Each row was made from one small tree. The marks that hang from a mark follow it in brackets, in alphabetical order. Every link used is in the known rows. Write each row's tree.
In the rows, 128 means zero.
Known rows
S{T{Q{X} Z}}: [106 126 209 116 109 129 134 160 132  92 125 143 103 122 120 138 138 129
 132 119 137 158 134 154 154 120 136  89 144 122 119 134 114 115 120 107
 156 149 165 114 112 100 134 146  94]
S{T{Q Y Z}}: [145 124 157 104  70 125 136 135 116  90 151 176  93 106 111 147 136 140
 136  90 126 142 131 157  94  92 150 115 168 108 103 145 135 102 112 102
 134 116 149 120 139  98 168 166  70]
H{J{M T{S} V}}: [178 151  41 173 161 137 137 122 111  85  93 148 166 161  88 126 132 127
 160 109 143 139 128 187 169  76 178 146 184 150 161 217 133  75 105 130
 106 111 147 179 146 158 182 209  56]
K{J{T{Y}} L}: [151 105  97 150  79 132 148 134  82 117 140 148 143 126 114 142 105 151
 103  76  98 142  89 176 140  82 113 128 181 107 112 162 180  93 120 149
 154 128 106 163 128 153 134 133  85]
L{H{J{M}}}: [128 104 114 148 141 118 149 147 123  92 119 126 145 137 116 145 112 102
 141 106 137 158 114 193 187 118 144 128 125 149 126 193 133  97 108 145
 101 124 119 189 118 156 147 170 107]
T{Z}: [139 135 135 134 152 137 124 175 128  97 148 134 121 121 133 135 105 113
 139 116 131 155 129 147 119 102 137 120 130 102 124 149 137 103 120 118
 148 153 148 132 131 117 158 156 133]
J{T V}: [169 160 109 168 162 148 121 149 119 138  96 115 164 136 115 130 123 142
 125 116 135 146 109 152 147  82 161 122 172 133 136 185 135 105 116 127
 137 162 130 145 132 154 162 185  91]
J{B T{S Y Z}}: [199 160  95 148 152 130 136 167 113  55 135 146 123 126 105  84 139 154
 166  70 133 164 130 174 105  96 150 127 190 110 147 149 148 111 105  92
 134 120 164 139 147 120 204 208  77]
F{T{Q}}: [119 146 162 109  94 127 163 123 134 122 102 133 110 110 121 121 126 138
 123 115 135 143 104 143 126  94 146 150 164 127 111 154 155  89 105 102
 122 110 133 150 117 135 166 139  97]
Z{T{S}}: [135 152 138 147 143 124 132 149 125 112 136 139 145 139 133 126 140 138
 133 107 138 122 123 158 158 122 161 137 148 131 136 153 153  98 117 126
 147 114 164 140 117 137 161 148  53]
H{J{X}}: [128 120 116 127 126 138 142 155 131 103 104 139 146 133 142 135  96 112
 128 136 155 125 130 177 149  98 148 133 142 148 137 171 160 108 128 148
 139 161 139 126 151 139 120 137 130]
F{T{Q{X}}}: [ 95 138 202 105 112 122 166 134 135 116 100 120 105 125 124 115 125 145
 126 130 143 162 111 142 156 107 132 131 155 136 117 131 135 104 109 100
 145 113 153 152 107 130 138 127 101]
T{S}: [134 153 124 139 139 132 132 173 130 102 131 144 132 121 127 121 132 125
 133 114 128 142 133 162 143 107 121 130 135 124 133 158 144  96 120 120
 137 108 137 141 113 137 158 136 112]
Q{X{J}}: [ 97 118 222 135 142 134 130 161 125 109  99 100 132 145 133 127 101 138
 127 147 118 161 131 125 152 129 134 127 132 137 141 127 131 128 120 147
 182 139 141 132 121 162 136 116 137]
Q{X{J{T{S}}}}: [113 138 177 150 150 142 126 164 116  86  87 111 150 147 117  96 127 152
 143 125 125 165 130 144 158 131 146 133 150 133 144 144 140 129 115 131
 159 113 159 143 126 165 160 146  98]
T{Q S Z}: [135 145 137 115 125 126 119 176 135  73 145 178 100 115 102 114 133 126
 158  95 143 154 137 155 105  98 135 140 149 104 125 140 132  89 120  96
 123  84 168 134 123 110 187 157 113]
X{J{M} Q}: [121  98 156 160 157 125 133 138 107 100 120 118 138 162 113 133 100 129
 146 125 108 155 117 148 116 135 170 163 148 118 123 174 151  87 115 151
 143 108 158 167 143 178 184 143 125]
K{J{H V X{Q}}}: [125 105 141 160 170 135 120 174 106 137  76 130 155 135  78 114  99 151
 126  94 130 135 116 137 165  99 155 137 181 113 105 172 144 110 126 139
 162 148 138 103 158 143 132 164 100]
H{J}: [147 123 123 123 118 134 148 128 133 104 112 142 151 122 129 150 110 112
 127 132 127 129 127 163 148 100 149 133 128 127 140 187 152 103 115 141
 142 142 124 129 127 145 135 132 135]
K{J{H M T V}}: [149 120  94 187 172 121 148 150  93 130  73 116 167 149  74 107 131 138
 129  86 117 144 104 156 205  91 183 117 202 121 124 194 145  95 108 138
 115 133 124 171 148 165 150 203  61]
B{J{H T{Z} V}}: [175 147 130 172 154 141 128 146 126  92  85 114 156 133  82 106 114 120
 148  75 121 159 133 125 126  91 196 129 176 102 133 188 121 134 103 128
 135 140 150 113 174 142 175 224  89]
L{H}: [120 132 167 146 147 132 130 185 129 123 122 112 139 112 129 135 114 125
 120  99 131 165 108 162 167 122 120 117 116 131 109 161 132 118 117 133
 125 140 111 155  98 145 143 151 126]
T{Q S Y Z}: [148 138 124  93 106 118 123 161 119  65 174 198  84 110  97 119 134 142
 164  79 139 156 141 160  72  86 134 151 164 101 115 128 136  89 117  88
 126  56 169 138 137 106 194 163  89]
J{H}: [135 121 155 137 142 126 150 173 119 117 108 121 148 113 122 100 126 134
 110 114 112 143 126 155 156 119 157 115 133 109 113 161 145 134 109 126
 143 136 125 141 132 144 135 131 132]
S{T{Y Z}}: [151 128 135 125  98 138 135 143 110  90 153 152 112 112 127 153 123 133
 130  99 121 144 135 157 107  97 137 101 150 107 110 154 138 108 110 115
 156 148 141 120 141  98 156 170  71]
F{T{Q S Y Z}}: [140 150 121  90  91 126 147 128 120  61 147 178  75 100  94 108 130 152
 163  78 143 158 130 144  72  76 135 162 177 101 108 131 145  81  99  71
 122  55 167 147 141  94 207 179  53]
S{T{Q{X} Y Z}}: [121 116 202  98  88 122 137 144 116  85 151 163  86 121 111 141 135 145
 138 104 131 161 136 159 120 107 135  98 160 119 109 121 116 117 116  99
 159 119 171 122 127  95 139 154  72]
F{T}: [126 148 139 131 122 138 164 133 131 123 103 106 126 112 139 127 116 132
 118 124 130 145 109 140 141  95 135 133 148 125 117 160 155  94 103 114
 140 144 124 150 121 136 153 146  98]
J{V}: [154 159 132 152 159 143 119 159 131 137 110 123 138 133 119 148 111 133
 125 127 132 144 122 139 142  80 136 124 154 140 136 167 123  98 119 130
 152 156 118 136 124 143 152 164 115]
L{H{J}}: [132 116 144 132 126 134 134 151 134  99 109 128 152 111 118 149 108 116
 130 105 133 154 116 171 171 115 132 130 112 136 123 188 136 118 108 142
 123 138 106 145 108 147 138 153 121]
X{J Q}: [128 108 185 141 138 141 121 138 118 111 106 120 147 137 116 138  97 144
 133 124 104 150 121 125 101 132 160 163 135 104 121 170 152 108 115 148
 166 124 141 122 134 172 178 126 141]
X{J{V}}: [139 149 165 156 145 151 109 145 127 122  82 114 138 140 108 144  99 142
 130 134 117 142 128 107 127  90 150 145 163 146 146 162 126 107 114 147
 165 148 113 127 140 166 174 163 115]

Which tree is each row?
[124 126 180 123 147 126 131 167 122  94 130 138 122 134 115 105 125 137
 150 110 146 177 118 159 136 114 158 115 155 106 120 135 130 116 124  99
 137 132 190 141 123 124 151 159 116]
J{T{Q{X} Z}}
[145 131  86 190 199 139 122 159  99 128 109 117 160 181 110 112 107 140
 147 113 157 154 105 186 140 101 183 146 195 142 121 195 145  84 128 133
 123 155 183 177 167 157 170 201  80]
J{M T V X{Q}}
[149 122 121 149 134 139 136 142 119  99  96 118 176 114 115 133 121 126
 133  95 136 155 101 180 177 118 158 125 128 128 120 207 150 123 107 138
 107 147 112 154 116 156 147 177 105]
L{H{J{T}}}
[120 131 252 130 130 118 144 159 143  96  69 111 112 146 115 101 121 153
 136 128 123 161 126 133 155 128 150 132 174 160 158 113 122 129 117 129
 168 131 143 123 118 172 157 133 142]
T{Q{X{J{B}}}}
[199 180 123 184 178 143 134 157 130 127  69 100 161 145 111 108 132 153
 130 107 132 150 108 156 164  85 164 116 198 152 159 180 132 112 110 122
 142 186 120 137 131 160 173 205  96]
J{B T V}
[143 143 145 107  92 105 137 123 116 105 159 185 110 135 109 124 154 161
 145  83 139 122 122 163 111 106 175 160 180 128 121 131 156  92 118 106
 130  52 177 148 125 135 177 147  29]
Z{T{Q S Y}}
[162 145 115 193 211 128 131 176 123 116  96 113 134 183 110 106 104 137
 150 115 153 155 117 180 152 101 162 139 205 168 148 169 124  86 124 132
 144 170 166 159 158 155 171 198 105]
J{B M V X{Q}}
[133 144 187 166 168 151 113 146 116 119  71  90 156 158 108 122 108 159
 134 137 127 163 122 120 158 104 162 127 170 149 150 156 116 127 114 142
 175 159 142 139 135 170 157 171  99]
Q{X{J{T V}}}
[109 124 198 109 138 119 128 178 135  93 143 145  99 129 117 124 116 124
 149 120 143 173 132 151 134 113 134 115 137 113 123 117 117 111 128 103
 152 123 178 133 115 113 144 139 137]
T{Q{X} Z}
[ 91 109 194 152 158 119 145 158 116  98 111  99 123 173 132 124 104 121
 138 144 123 167 129 149 168 132 148 126 144 152 144 133 128 108 117 149
 156 127 159 177 132 171 143 132 121]
Q{X{J{M}}}
[172 127 107 182 163 119 162 144 121  81  79 103 165 145 111 105 130 125
 150  85 139 166  98 208 209 121 175 122 168 159 150 205 142 110  98 137
  89 156 122 190 125 173 167 210  91]
L{H{J{B M T}}}
[154 120 138 195 123 134 144 180 109 113  81 100 154 118 106 115 113 150
 106  56 109 165  73 184 216 114 103 105 178 142 131 172 157 114 112 153
 137 175  81 165  95 169 140 167 104]
K{J{B T} L{H}}
[169 164 174 170 161 146 121 154 137 112  57  99 138 146 106 122 110 154
 135 122 117 145 128 114 143  92 155 137 189 166 170 153 119 113 106 144
 172 171 104 118 138 173 185 182 119]
X{J{B V}}
[141 136  88 191 194 133 142 179  98 121  82 107 162 166 110  74 120 141
 127 108 155 152 116 184 178  95 195 116 202 151 123 180 144 118 118 129
 114 156 162 187 180 153 150 207  72]
J{H M T V X}
[128 116 139 161 128 104 175 148 129 101 111 118 136 152 117 112 120  89
 131  93 110 149 131 164 158 123 181 131 156 129 127 176 140 115 108 151
 113 100 141 160 155 170 144 158 109]
B{J{H M}}
[172 148 188 173 166 142 135 163 129 100  38  94 149 138  88  88 117 167
 127 112 107 146 133 113 157 104 180 130 190 150 159 159 120 143  96 135
 170 162 105 118 154 171 180 183 118]
X{J{B H V}}
[120 132 188 102 112 100 140 134 116  98 158 169 106 150 112 120 151 163
 148  98 143 139 128 162 139 115 159 145 170 138 128 108 137 109 121 101
 152  54 197 151 116 130 148 136  31]
Z{T{Q{X} S Y}}
[123 138 140 136 124 129 139 171 123 128 104 142 138 132 136  97 125 140
 127 112 162 140 103 181 138 105 169 134 179 139 113 154 168 110 136 121
 107 137 161 145 145 148 147 153 110]
J{T{Q} X}
[199 127 126 148 156 124 155 167 102  66 113 126 137 118 100  63 132 163
 141  67 117 167 124 167 119 105 187 111 188  94 126 154 150 148  96  96
 139 144 155 139 164 127 179 202  92]
J{B H T{Y Z}}
[163 118 124 133 130 124 158 148  91 109 122 131 153 115 114  88 135 159
 113  88 110 152 114 171 129 108 182 121 166  96 102 167 165 142 104 114
 128 114 140 157 153 147 150 158  90]
J{H T{Y}}
[137 114 168 156 139 141 142 151 102 103  68 102 171 125 107  79 123 156
 117 105 105 148 118 137 144 131 198 134 156 107 122 174 164 151 103 140
 141 137 128 141 153 178 167 155 113]
X{J{H T}}
[163 167  65 186 182 134 127 156 110 108 110 132 151 162  99 110 141 134
 153 105 141 151 119 180 162  85 162 132 189 147 145 190 131  76 112 119
 109 111 152 189 137 154 190 208  57]
J{M T{S} V}
[ 96 104 231 135 148 129 143 170 115  96  81  95 144 133 118  93 109 148
 116 132 108 161 138 124 167 138 160 119 133 125 129 130 131 159 109 138
 179 132 142 133 136 162 128 119 138]
Q{X{J{H}}}
[140 128 166 104  59 121 151 122 116 119 133 171 108 109 121 149 147 148
 114  99 119 127 121 167 119  97 148 116 169 131 103 155 145 104 114 116
 130 107 129 130 125 126 149 141  70]
S{T{Q Y}}
[157 109 205 161 158 132 144 155 118  87  60 100 155 133  92  78 117 169
 130 101  91 153 126 129 133 145 188 148 162 109 133 167 144 147  97 134
 172 141 132 115 146 178 180 147 140]
X{J{B H} Q}
[156 130  55 157 141 127 156 125 111  72 110 151 162 151 112 114 136 114
 154 108 138 140 123 202 167 105 172 142 160 133 149 208 159  82 107 131
  98 100 155 181 141 157 170 175  74]
H{J{M T{S}}}
[155 148 117 191 203 121 153 196 122 106  67 101 136 167 111  69 118 140
 132 111 151 149 129 182 191  94 178 110 212 177 152 154 125 120 113 127
 132 175 142 170 173 151 151 203  98]
J{B H M V X}
[154 105 106 164 169 120 159 146 125  82  94 128 145 174 121 110 103 119
 154 122 149 141 123 202 156 120 173 148 179 156 151 187 153  92 119 142
 130 158 167 156 160 160 154 166 121]
H{J{B M X{Q}}}
[112 108 209 150 155 134 145 163 105  99  68  87 167 138 113  75 121 159
 120 120 108 167 124 138 174 142 185 119 146 116 127 149 144 165 107 136
 166 140 150 142 144 172 137 139 116]
Q{X{J{H T}}}
[116 119 207  99  73 116 154 129 118 113 129 156 102 123 123 143 145 150
 117 115 124 147 126 166 144 109 132 102 162 139 111 132 126 118 118 112
 155 110 149 132 114 125 120 129  70]
S{T{Q{X} Y}}
[124  90 139 153  98 131 153 169 101 116 109 134 144 112 107 121 103 138
  86  89  90 135 106 161 188 104 115 111 155 105 113 162 161 119 116 153
 164 138  97 147 120 151 114 107 124]
K{J{H} L}
[124 130 168  90 122 113 126 170 119  61 173 183  81 125 100 113 130 144
 166  96 143 173 147 160  98  98 119 133 155 108 122 103 117 105 123  86
 151  59 191 140 125 101 165 147  94]
T{Q{X} S Y Z}
[132 164 140 161 134 139 124 160 148 131  92 118 129 156 128 145  92 101
 137 113 150 133 132 136 133  81 146 138 177 169 144 159 128 103 132 158
 147 154 137 108 164 151 138 180 108]
B{J{V X}}
[151 135 131 147 146 145 115 145 135 110  90 126 156 122  97 158 107 128
 133 106 139 152 119 154 175  87 137 130 136 152 135 196 112 111 106 141
 133 148  96 138 115 147 150 185 104]
L{H{J{V}}}
[155 139 106 116 131 130 121 170 113  66 175 172 103 115 112 125 120 132
 158  90 131 158 146 158  85  88 119 136 147  96 123 136 140  98 114 101
 145  89 162 138 142 103 181 167  90]
T{S Y Z}
[118 120 194  91 107 105 147 148 120 113 150 157  98 132 122 129 125 148
 134 116 130 160 124 162 122 103 130 126 156 131 116 114 129 115 127 109
 151  87 162 148 116 134 131 118 114]
T{Q{X} Y}
[108 130 192  85  91 112 172 117 119 108 126 138  89 122 120 120 125 160
 131 113 136 164 112 145 121  92 131 142 170 133 108 117 140 104 106  92
 146  84 158 157 120 124 144 133  77]
F{T{Q{X} Y}}
